Each row was made from one small tree. Brackets hold a mark, then the marks that hang from it, in the order of their numbers. Every link used is in the known rows. Write each row's tree.
Known rows
{Q_492 Q_55 Q_289}: [-0.38  0.50 -3.16  0.99 -1.84  0.37 -2.20 -2.41 -3.00 -0.50  0.13 -1.25
 -3.59 -0.98  1.14 -2.18  1.35  0.57  1.58  0.86 -0.75]
{Q_896 {Q_492 Q_728}}: [ 1.30 -0.50 -3.22  0.80 -1.39  0.15  1.07 -1.12  0.60  0.06  0.69 -0.84
  2.22 -1.36  1.50 -0.58 -2.76 -0.19 -3.29 -2.13  1.84]
{Q_492 {Q_728 Q_996}}: [ 0.67  0.53 -0.94 -0.52 -1.38 -0.15  0.59 -2.61  1.73  1.61  1.54 -1.86
  0.02 -0.58  0.31 -0.38  0.38  1.77 -1.78 -2.06  2.80]
{Q_419 {Q_492 {Q_728 {Q_996 Q_55}}}}: [ 0.03  1.95 -1.29 -1.77 -0.88  0.97  2.96 -0.32  3.27  1.77  3.13 -3.02
 -0.67 -1.80  1.00 -4.34  0.49  0.22 -1.47 -2.57  3.20]
{Q_419 {Q_492 Q_289 Q_728}}: [ 0.44 -0.40 -3.54  0.47 -0.93 -1.63  1.98  0.24 -0.56  0.52  1.34 -2.30
  0.94 -2.21  0.26 -3.29  2.42 -1.04 -0.58 -1.83 -0.33]
{Q_55 {Q_996 Q_728}}: [-2.65 -0.86  0.09 -1.60  2.01  1.76 -1.43 -1.04  0.27 -1.06  2.15  2.11
 -0.45  1.41 -2.06 -1.55 -1.45 -3.18 -1.38 -1.13  4.40]
{Q_882 {Q_492 Q_289 {Q_728 {Q_996 Q_55}}}}: [ 0.79  1.57 -2.81 -2.56 -0.95  2.23  2.38 -1.81 -0.77  2.49  2.91 -3.91
 -2.91 -0.44 -0.59 -3.51 -1.15  2.17 -0.15 -1.47  2.60]
{Q_583 {Q_492 Q_289 Q_728}}: [-0.44 -0.30 -4.04 -1.08 -0.43  0.45  0.96 -0.83 -1.75  0.49  1.84 -2.41
 -0.75 -1.31  0.71 -0.46 -1.15  1.50 -1.59  1.63  0.64]
{Q_492 Q_728}: [-0.07 -0.39 -1.16  0.49 -1.59 -0.60  1.66 -1.10  0.53  1.85  0.43 -1.05
  1.30 -0.62  1.81 -0.86  0.06 -0.56 -2.51 -1.41  0.89]
{Q_896 {Q_492 Q_289 Q_728}}: [ 0.96 -0.39 -4.86  1.35 -1.54 -1.04  0.52 -0.68 -2.78 -0.37  1.32 -0.86
  0.95 -2.10  0.28 -1.53 -1.81  0.31 -1.29 -1.32  0.71]
{Q_264 {Q_882 Q_492}}: [ 0.18 -0.48 -1.36 -2.60  0.28  2.46  0.15 -0.36 -0.09 -0.63 -0.04 -2.21
  0.00  1.37  1.08  1.70  1.50 -0.67  0.28 -0.61  0.18]
{Q_728 {Q_996 Q_55}}: [-0.46  2.32  0.61 -1.74  0.31  1.65 -0.09 -0.31  0.73  0.40  2.10 -0.45
 -2.90 -0.01 -0.74 -1.92 -1.14  2.19  0.58 -0.03  1.97]
{Q_419 {Q_492 Q_55}}: [ 0.27  0.34 -2.82  0.32 -1.31  1.45 -0.35 -1.20  2.01 -0.68  0.43 -2.65
 -0.85 -1.04  2.63 -2.83  2.02 -0.85  0.29 -1.21  0.44]
{Q_583 {Q_492 Q_55 Q_289 Q_728}}: [-0.65 -0.04 -5.60 -0.43 -2.44  2.10 -0.71 -3.53 -1.52  0.40  1.67 -3.91
 -2.81 -1.61  2.75 -1.22 -0.75  1.68 -1.58  1.73  0.84]
{Q_419 {Q_492 Q_55 Q_289 Q_728}}: [ 0.02  0.14 -5.13  1.42 -2.69 -0.12  0.73 -1.85 -0.56  0.38  1.34 -3.49
 -1.18 -2.34  2.76 -4.55  2.63 -0.93 -0.65 -1.45 -0.16]
{Q_882 {Q_492 Q_728}}: [ 1.03 -0.66 -2.04 -1.18 -0.99  1.50  2.91 -1.20  1.85  2.33  0.71 -3.19
  1.38  0.57  1.22 -0.47 -0.81 -0.07 -2.63 -1.77  2.24]
{Q_583 {Q_492 {Q_55 Q_996} Q_289 Q_728}}: [-2.08  0.68 -5.00 -0.92 -1.81  2.87 -1.68 -3.79 -1.66 -0.48  2.95 -2.29
 -4.25 -1.08  1.35 -1.85 -1.71  0.67 -3.62  0.99  3.86]
{Q_492 Q_55 Q_289 Q_728}: [-0.45 -0.06 -3.86  1.72 -3.07  0.01 -0.38 -3.40 -2.50  1.58  0.71 -3.00
 -2.58 -1.57  2.59 -2.86  1.46 -0.12 -0.67 -0.27  0.09]
{Q_896 Q_492}: [ 1.28 -0.09 -2.26  0.62 -0.13  0.20 -0.65  0.26 -0.15 -1.66  0.45  0.37
  1.32 -0.60 -0.27  0.36 -2.58  0.41 -0.48 -0.78  1.15]
{Q_996 Q_55}: [-1.49  1.64  0.80 -0.83 -0.18  1.41  0.81  0.98 -0.40  1.16  1.00  0.13
 -1.78 -0.10  0.83 -2.59 -1.40 -0.48  0.29  0.60 -0.03]

Write each row's tree
[-2.92 -0.35 -4.97 -2.17  1.39  4.14 -3.80 -3.12 -2.44 -2.29  3.45 -0.65
 -4.42  0.78 -0.66 -2.23 -2.35 -0.79 -0.71  1.87  4.58]
{Q_583 {Q_492 {Q_55 {Q_996 Q_728}} Q_289}}
[-1.40 -1.05 -4.16 -2.02  0.77  4.29 -2.64 -3.37 -2.03 -1.09  2.90 -2.00
 -3.93  1.88 -0.88 -3.31 -0.96 -2.05  0.03 -1.01  4.96]
{Q_882 {Q_492 {Q_55 {Q_996 Q_728}} Q_289}}
[ 1.64  0.42 -5.21 -1.25 -2.53  2.32  0.20 -5.09 -0.17  1.12  2.10 -5.23
 -3.63 -0.47  1.11 -2.19  0.77  2.84 -0.75 -2.11  3.13]
{Q_882 {Q_492 Q_55 Q_289 {Q_728 Q_996}}}
[ 0.54  0.77 -3.95  0.56 -3.18  0.39 -1.42 -4.81 -1.42  0.79  1.84 -2.95
 -3.79 -1.41  0.79 -2.33  1.61  2.50 -0.18 -1.04  2.00]
{Q_492 Q_55 Q_289 {Q_728 Q_996}}
[ 0.25 -0.61 -2.48 -2.13 -1.39  2.01  1.79 -1.28  0.85  1.54  0.49 -3.31
  1.11  0.34  2.63  0.82  1.57 -1.30 -2.12 -1.82  1.13]
{Q_264 {Q_882 {Q_492 Q_728}}}
[-0.12 -0.02 -4.61 -1.33 -1.58  2.89 -2.18 -2.61 -2.93 -0.90  0.28 -3.60
 -3.41  0.57  2.03 -0.42  2.75 -0.05  1.83  0.09 -0.82]
{Q_264 {Q_882 {Q_492 Q_55 Q_289}}}
[ 0.03 -0.17 -3.00 -1.80 -1.63  3.91 -1.76 -3.21  0.33 -0.33 -0.51 -3.55
 -2.29  1.36  3.36  0.55  2.08 -0.64  0.20 -0.44  0.72]
{Q_264 {Q_882 {Q_492 Q_55}}}
[ 0.85  0.88 -5.23  0.27 -2.63  0.16 -0.29 -3.34  0.55  0.18  2.41 -4.27
 -2.22 -2.40  1.33 -3.86  3.20  1.52 -0.07 -2.51  2.02]
{Q_419 {Q_492 Q_55 Q_289 {Q_728 Q_996}}}
[-1.26  0.48 -2.39 -2.37 -1.03  4.78 -2.44 -3.34 -0.21 -1.22  0.96 -2.19
 -3.30  1.53  1.71  0.26  0.97 -1.58 -1.53 -1.29  3.14]
{Q_264 {Q_882 {Q_492 {Q_55 Q_996}}}}
[-1.90  0.51 -3.46 -1.75 -1.96  3.93 -1.19 -4.30  1.66  0.29  2.36 -2.36
 -2.63 -0.36  2.88 -0.87 -2.49  0.07 -5.36  0.55  4.97]
{Q_583 {Q_492 {Q_55 Q_996} Q_728}}
[ 0.82  0.79 -3.58 -0.35 -3.08  1.03  0.68 -3.91  3.67  0.61  2.19 -4.13
 -1.03 -1.37  1.97 -2.66  2.37  0.96 -1.91 -2.94  3.36]
{Q_419 {Q_492 Q_55 {Q_728 Q_996}}}
[ 0.05  0.37 -4.07  0.51 -1.02  0.46 -1.02 -0.99 -1.14 -1.41  0.87 -2.58
 -2.50 -1.88  0.93 -3.79  2.75 -0.49  1.63 -0.50 -0.75]
{Q_419 {Q_492 Q_55 Q_289}}
[-1.67  0.43 -1.61  0.53 -2.89  2.11 -0.98 -4.11  1.01  1.11  1.23 -1.21
 -1.91 -0.57  2.26 -2.52 -0.18 -1.61 -4.08 -1.77  4.07]
{Q_492 {Q_55 Q_996} Q_728}
[ 1.41 -0.76 -3.88 -0.89 -1.15  0.59  2.00 -1.18 -1.21  1.89  1.09 -3.25
 -0.08 -0.41 -0.03 -1.40 -0.33  0.35 -0.80 -1.42  0.64]
{Q_882 {Q_492 Q_289 Q_728}}
[-2.73 -0.99 -2.86 -3.52 -0.25  5.58 -3.04 -3.43  0.08 -1.52  2.30 -1.82
 -2.49  2.76  1.31 -1.10  0.35 -3.76 -1.23 -1.43  4.71]
{Q_264 {Q_882 {Q_492 {Q_55 {Q_996 Q_728}}}}}
[-2.73 -0.54 -3.11 -0.16  0.23  2.48 -3.81 -3.25 -2.87 -1.58  2.77  0.37
 -3.83  0.79 -1.17 -3.60 -0.28 -2.20  0.21 -0.28  3.65]
{Q_492 {Q_55 {Q_996 Q_728}} Q_289}
[-0.75  2.21 -3.39 -2.87 -0.30  1.92  1.26 -1.41 -0.80  1.05  3.94 -2.54
 -3.68 -1.38 -0.08 -2.48 -2.08  3.77 -0.85  1.71  2.58]
{Q_583 {Q_492 Q_289 {Q_728 {Q_996 Q_55}}}}
[-0.78  0.96 -3.46 -0.11 -0.91  1.23 -2.35 -1.68 -1.20 -2.22  1.85 -1.18
 -3.72 -1.69 -0.36 -4.30  2.03 -1.23  0.07 -1.12  1.88]
{Q_419 {Q_492 {Q_55 Q_996} Q_289}}
[-0.80  1.89 -0.15 -1.32 -1.61  1.14  1.61 -1.77  1.42  2.47  2.43 -1.60
 -1.67 -0.46  0.95 -3.09 -0.98  1.31 -1.61 -1.30  3.17]
{Q_492 {Q_728 {Q_996 Q_55}}}
[ 0.26  0.65 -2.26  0.27 -3.20  1.51 -0.72 -5.03  1.84  1.40  1.55 -2.96
 -2.53 -0.40  2.06 -1.37  1.09  2.00 -1.94 -1.74  3.36]
{Q_492 Q_55 {Q_728 Q_996}}
[ 1.21 -0.19 -4.55 -0.43 -1.25  2.56 -1.05 -2.54 -2.28  0.03  0.34 -3.82
 -3.35  0.27  0.91 -1.65  0.30  1.30  1.03  0.21  0.33]
{Q_882 {Q_492 Q_55 Q_289}}
[ 0.30 -0.26 -2.96 -2.17  0.54  1.33 -0.73 -0.06 -3.05 -1.25  0.60 -2.21
 -1.44  0.34 -0.13  0.78  2.06 -0.32  2.02 -0.25 -1.32]
{Q_264 {Q_882 {Q_492 Q_289}}}
[ 0.35  1.99 -4.01 -0.49 -1.40  0.57  0.81 -1.39 -1.88  0.23  3.34 -1.24
 -1.80 -2.24  0.01 -3.80 -3.09  2.46 -0.38 -1.21  2.71]
{Q_896 {Q_492 Q_289 {Q_728 {Q_996 Q_55}}}}
[-1.19  0.20 -4.36  0.66 -2.26  0.74 -0.66 -2.93 -0.53 -0.13  2.55 -2.23
 -2.24 -2.46  1.20 -5.20  1.83 -2.02 -2.41 -2.54  2.92]
{Q_419 {Q_492 {Q_55 Q_996} Q_289 Q_728}}
[-0.17  1.95 -2.81 -1.23 -0.62  0.12  2.12 -0.32  0.12  1.17  3.48 -3.23
 -1.76 -2.43 -0.51 -5.22  1.10  1.14  0.03 -1.90  1.67]
{Q_419 {Q_492 Q_289 {Q_728 {Q_996 Q_55}}}}
